What can hang from each mark
difeg: bosov budev
budev: fepu sosan
fepu: budev nabe
noke: bula
pepas: bosov
besemig: bula
zenon: fepu sosan
nabe: fepu
bula: besemig noke zenon
bosov: difeg

Known rows, with every way that one mark hangs from another
budev(fepu(nabe)): [ -1.9  18.5 -19.0  -8.7  10.5  -9.9   1.7  -6.5   2.1  25.6   4.7   2.0
  -1.6   1.5  -5.7   1.0 -13.5  21.2 -11.8 -25.3 -10.2  -2.3   7.2  18.8]
besemig(bula(noke zenon)): [-22.4 -10.8   6.0  12.7   4.2  10.6   5.7   1.9  -5.5  28.0  10.4  12.0
  -9.1 -41.0 -12.2  12.6   9.0  18.6  14.9 -32.8  -2.9   0.0   1.4  14.2]
bosov(difeg(budev(fepu sosan))): [-12.7  22.4 -33.2  -9.5  20.3  -4.7 -28.0  -5.3  24.9  21.3   3.5  21.9
  -8.5  25.9  17.3   4.0 -18.4 -12.3 -10.8 -28.9  -4.9 -17.4  40.2   7.5]
nabe(fepu(budev(sosan))): [-24.9   6.7 -31.2 -26.4  21.5   0.4  16.0  -5.6   4.1  16.4  -5.1  -8.8
   6.8  -7.3   1.3   0.9 -11.9   4.3  -5.5 -22.9 -12.7  -0.1   4.7  17.2]
difeg(bosov budev(fepu(nabe) sosan)): [-18.5  19.7 -23.9   6.3  21.0 -27.5 -21.2  -9.8  30.3  12.9   2.4   9.6
  -8.8  21.7   6.1 -10.4  -5.5  24.2 -20.0 -36.8 -29.0 -10.3  17.0  28.8]
noke(bula): [ -1.7  -1.8 -22.7  -4.6  -0.2  10.6  -3.8  12.2 -12.0  -1.1  -3.3   5.8
 -14.5 -18.2  -1.2  -5.3  -6.8  27.1  11.0  -5.5   3.3   0.6  12.6   6.9]
difeg(bosov budev): [ -8.3   3.8  -7.1  22.9  11.0 -18.3 -26.3  13.4  10.5 -21.7  -8.4  17.8
 -23.0  -3.3   1.6 -14.7  -2.7  26.2 -13.1  -1.9  -3.9   2.2  12.3  27.0]
noke(bula(besemig)): [-10.1   0.5  -8.6  11.3  -2.3  13.6   0.9  13.2 -12.3  -5.8   3.9   7.5
  -3.4 -26.9   0.5  -0.4  -8.2  23.9  23.3 -21.3   7.0  -0.3   3.3  13.2]
zenon(fepu(nabe) sosan): [-31.5  -1.6 -36.3 -27.5  -7.8  -7.8   1.0   6.9 -35.4   2.8   7.1  -8.7
 -28.1 -15.6  -3.9   9.0 -16.5  29.4   3.8   9.8 -18.7  13.1   0.3  -1.4]
noke(bula(zenon(fepu(nabe)))): [-30.5  -2.1 -30.6  -2.6  -4.2  10.2   3.1 -13.0 -28.1  17.2  11.3  -2.0
 -21.7 -30.2 -14.8  -6.7   0.1  30.5  22.9 -25.5 -21.5   5.6   6.9   3.6]
bosov(difeg(budev)): [ -8.2  20.2 -22.8   6.1  12.7  -1.0 -26.7   4.1   8.4  -7.9  -4.1  21.5
 -22.2   1.4   5.1  -3.0 -11.1   5.8   0.4  -7.0   6.8  -4.9  25.1  10.8]
budev(fepu(nabe) sosan): [ -8.4  16.0 -28.7 -25.3  14.6  -7.0   1.2  -7.2  14.6  35.6   5.8  -1.7
   4.7  13.0   0.3   7.6 -14.3   6.4 -13.7 -34.1 -26.4  -9.8   8.5  10.6]
pepas(bosov(difeg(budev(fepu)))): [-14.1  22.4 -31.5  17.1  32.0  -8.6 -37.2 -10.1  26.9  18.7  -5.0  10.5
 -18.7  12.5   5.1   3.0 -14.1   1.7 -25.3 -29.0  12.4 -13.2  48.2  20.2]
bosov(difeg): [ -2.9  16.4 -22.7 -10.7   5.8  13.6 -22.1   6.1   1.2   2.6  -1.3  14.2
 -14.9  -0.6   1.3   6.6 -18.1  -0.7  -0.5  -3.6  12.1   2.4  20.6  11.6]
noke(bula(besemig zenon(fepu(nabe) sosan))): [-53.6  -5.1 -25.0   6.4 -10.3   7.9   9.1  -3.8 -47.3   3.0  22.1  -6.3
 -15.2 -41.0  -3.7   7.6  -3.6  34.5  37.9 -27.2 -22.9   8.2  -4.7   8.4]
noke(bula(zenon)): [-10.7  -6.5 -17.9  10.0   5.2  17.5  -0.5   4.2 -14.1   7.8   1.6   3.6
  -9.9 -30.5  -7.9  -1.4   1.5  15.1  17.0 -18.4 -11.4  -0.1   7.5  12.6]
bula(besemig noke zenon(fepu sosan)): [-50.1 -14.0  -0.4  13.8  -8.6   8.8  17.8  10.4 -45.7  13.6  17.7   7.8
  -7.1 -46.3  -0.3  12.5  -5.1   9.2  33.5 -15.1 -16.2   7.5  -0.6  14.7]
fepu(nabe): [ -5.4  11.9 -18.2  -7.8   6.6  -2.7   1.4   2.8  -3.2   9.8  -3.0   0.2
  -7.9 -12.7 -11.4  -0.6  -7.5  24.4  -3.3 -11.8 -13.4   4.7  -6.1  15.0]
zenon(sosan): [-14.4  -8.5 -23.4 -14.3   1.1  -1.4  -3.8  23.2 -22.2  -6.9  -1.1  -0.6
 -15.0 -14.2   3.6  13.3 -13.7  15.1  -2.1  18.1  -6.2   7.5   1.2   8.8]
bula(besemig noke zenon(sosan)): [-37.1  -7.2   8.2  25.2   4.2   9.7  18.4  15.0 -30.0   9.1   8.9   7.1
   6.4 -45.6   2.1  13.1   3.6   7.7  29.6 -20.0 -17.0   2.6 -11.5  29.4]
nabe(fepu): [ -7.5  12.2 -25.7 -13.9  15.4   2.3  -3.3  -1.2  -3.6   5.9  -5.4  -2.6
  -6.9 -20.3  -0.7  -1.2  -7.7  17.7  -2.9  -7.3   6.9   5.5   5.1  10.6]
bula(besemig noke zenon(fepu(budev nabe))): [-51.1   2.8   8.3  24.4   0.9   3.1  44.0 -15.7 -29.4  27.8  15.9   3.7
   7.5 -45.3 -20.9  -6.7  -0.9  15.5  30.8 -50.0 -27.4   5.8 -11.9  34.5]

Rows
[-28.7 -10.8  -4.0   7.3   4.9   5.8  15.3  13.5 -28.3  13.3   0.6   3.4
  -6.5 -37.0  -1.0   7.8   3.1  11.6  16.7  -3.5 -20.8   4.0  -3.3  21.4] | bula(noke zenon(sosan))
[-55.4 -12.9 -17.3  -7.8  -8.6  -1.2  12.4  -8.2 -37.0  27.5  22.7  -4.0
 -26.8 -44.0 -11.4  16.8   3.1  40.5  24.0 -24.0 -20.0  10.3  -1.4   4.7] | besemig(bula(noke zenon(fepu(nabe) sosan)))
[-41.3  -7.0 -31.2 -21.8  -5.3 -13.4  22.5   0.8 -39.9   1.0   7.5 -11.3
 -20.1 -15.3  -9.3   2.2 -19.6  29.9   3.1   5.1 -21.5  14.5  -1.3  12.5] | zenon(fepu(budev nabe) sosan)
[-15.3   2.1 -16.7   8.5  13.7 -12.9 -28.1  11.7  23.4  -7.5  -7.5  14.8
 -16.3  10.0   9.2  -7.3  -2.2  12.3 -14.6 -10.1 -21.5  -5.2  13.6  19.7] | difeg(bosov budev(sosan))
[-65.2 -16.0 -11.5  -1.7  -5.7  -7.4  34.3 -12.7 -40.3  25.6  22.7  -7.5
 -19.9 -45.0 -16.3  12.4  -0.1  40.3  23.9 -31.3 -23.2  11.4  -4.2  17.7] | besemig(bula(noke zenon(fepu(budev nabe) sosan)))
[ -8.5   6.5 -22.2  -6.7  18.2 -14.9 -10.9   5.6  20.2  21.7  -0.4  13.5
  -3.3  14.9  10.1   1.7 -11.7  -2.6 -13.3 -25.3 -18.4 -15.4  23.5   4.9] | difeg(budev(fepu sosan))
[-20.2  -2.8  -4.0  26.6   3.1  19.4   0.4   7.3 -15.7   4.8   9.2   7.9
   2.4 -38.8  -4.0   2.3   2.3  12.5  30.0 -35.6  -6.6  -1.8  -0.2  18.1] | noke(bula(besemig zenon))
[ -4.8   9.5  -7.3  23.4  14.4 -23.8 -26.9   4.4  15.7  -5.6   0.9  20.9
 -16.4  11.3   6.4 -12.8 -10.3  23.0 -20.4 -16.6  -3.0  -5.5  26.8  30.9] | difeg(bosov budev(fepu))
[-59.2  -1.2  -1.2   8.0   4.0   7.3  43.0 -14.9 -16.6  40.4  15.4   0.3
  13.9 -32.9 -13.5   0.7  -0.4   0.7  29.4 -58.4 -42.9  -1.1 -10.8  28.1] | bula(besemig noke zenon(fepu(budev(sosan) nabe)))
[-33.7 -10.9 -14.2  19.7  -0.8  13.5   1.7  13.9 -33.5  -7.3  11.2  -0.5
  -3.8 -40.1   3.5  12.7  -0.4  19.0  33.0 -19.1 -12.6   2.4  -3.5  17.0] | noke(bula(besemig zenon(sosan)))
[-48.7 -26.2 -10.8  -5.4 -11.1   5.7   7.8   4.0 -38.1  22.6  21.2   4.8
 -28.2 -43.9  -4.6  21.5  -0.7  24.7  20.4 -11.1  -7.5   9.6   7.7  -1.9] | besemig(bula(noke zenon(fepu sosan)))
[-29.6 -15.5 -25.7 -27.6   0.2   2.6  13.6   8.6  -9.8  18.8   3.5   1.0
  -9.1  -0.9  -4.5   3.7 -22.1  -5.3  -3.0  -8.2 -20.1   2.7  12.3   0.7] | zenon(fepu(budev(sosan)))
[-46.5 -17.2 -23.2   9.4 -12.6  14.8   2.0   8.6 -48.3  -2.1  19.8  -0.4
 -16.9 -40.6   1.0  11.5  -8.1  18.7  35.9 -14.4 -10.9   7.0   6.2   2.2] | noke(bula(besemig zenon(fepu sosan)))
[-65.7  -6.1   0.2  17.4  -2.5  -3.8  45.0  -8.0 -46.9  17.8  17.8  -3.6
   2.2 -47.5 -13.2   3.7  -4.1  22.5  33.8 -34.2 -32.3  10.1 -13.8  32.4] | bula(besemig noke zenon(fepu(budev nabe) sosan))
[-34.3 -18.8  -1.5   3.1  -6.7  11.6   4.4  -2.0 -20.5  33.2  17.6  12.7
 -23.4 -40.3 -13.5  11.5   3.0  18.8  18.9 -28.6  -2.1   4.8   9.8   0.4] | besemig(bula(noke zenon(fepu)))
[-52.2  -1.5 -13.0   2.9   5.7   4.8  25.3 -12.2 -13.3  27.2  17.7  -2.6
   7.8 -21.2 -13.6   7.6  -9.4  -4.3  19.6 -52.4 -41.1   0.8  -9.8  19.0] | bula(besemig zenon(fepu(budev(sosan) nabe)))
[-59.1 -18.8   5.5  19.6  -6.3   4.4  37.5   5.5 -49.2  12.9  16.6   4.1
   0.8 -45.6  -5.6   6.9  -8.1   8.0  32.1 -22.3 -20.5   8.0  -4.6  26.5] | bula(besemig noke zenon(fepu(budev) sosan))
[-41.7 -19.3 -12.9  -3.6  -6.5   8.1  14.4   7.7 -43.7  17.3   8.0   4.6
 -18.4 -38.1  -3.9   7.1  -4.0  10.1  20.3   2.8 -20.7   9.5   6.2   7.6] | bula(noke zenon(fepu sosan))
[-33.2  -6.7   9.0  21.3  -4.3  15.4  16.0   2.5 -27.6  24.8  15.0  15.3
  -2.5 -43.9  -7.3   1.4  -2.2   0.7  30.8 -30.0 -10.9   4.1   0.2  15.5] | bula(besemig noke zenon(fepu))
[-24.1 -14.6 -25.3  -0.5  -5.3  18.2  -4.6   0.3 -28.6  12.3   8.9   5.2
 -23.4 -29.3  -8.8  -3.8  -4.7  15.3  22.4 -12.7 -10.2   5.0  16.0  -1.6] | noke(bula(zenon(fepu)))
[-49.7  -3.9 -12.8  -9.8   6.2   4.2  39.2 -16.9 -13.9  44.5   6.8  -2.2
   2.1 -24.1 -17.3  -6.1  -0.3   3.8  17.6 -41.1 -46.6  -0.4  -1.3  22.3] | bula(noke zenon(fepu(budev(sosan) nabe)))
[-30.6 -11.0 -11.7  16.3  -8.2  19.7   0.8   2.6 -30.9   7.7  17.1   8.9
 -11.5 -37.9  -6.8   2.9  -5.4  13.0  34.4 -30.1  -6.2   3.0   9.1   5.2] | noke(bula(besemig zenon(fepu)))
[-61.0 -28.6  -7.8   1.2  -7.6   1.8  27.1   0.0 -41.6  21.0  19.8   0.4
 -21.3 -44.0  -9.6  16.4  -4.5  25.0  23.0 -17.6 -12.0  10.2   5.0  12.3] | besemig(bula(noke zenon(fepu(budev) sosan)))
[-48.6 -16.4 -17.8   6.8  -1.6  18.0  19.2  -3.2 -21.2  19.0  18.1   1.4
   2.4 -26.2  -4.0   4.2  -8.5  -1.9  32.4 -46.0 -26.4  -2.6   6.5  10.5] | noke(bula(besemig zenon(fepu(budev(sosan)))))
[-34.1   4.7  -8.8  12.5  -1.2   7.0   5.0  -7.2 -22.1  17.0  18.2   1.3
  -5.2 -33.0 -14.4   6.4  -3.9  10.2  23.5 -37.3 -21.3   7.7  -9.4  13.1] | bula(besemig zenon(fepu(nabe)))
[-19.0  36.3 -37.7 -11.3  22.6 -11.5 -21.9 -18.0  26.8  25.8   5.3  14.4
  -5.8  26.2   9.8  -0.3 -14.5   1.7  -7.9 -43.2 -17.8 -16.5  30.2  11.9] | bosov(difeg(budev(fepu(nabe) sosan)))
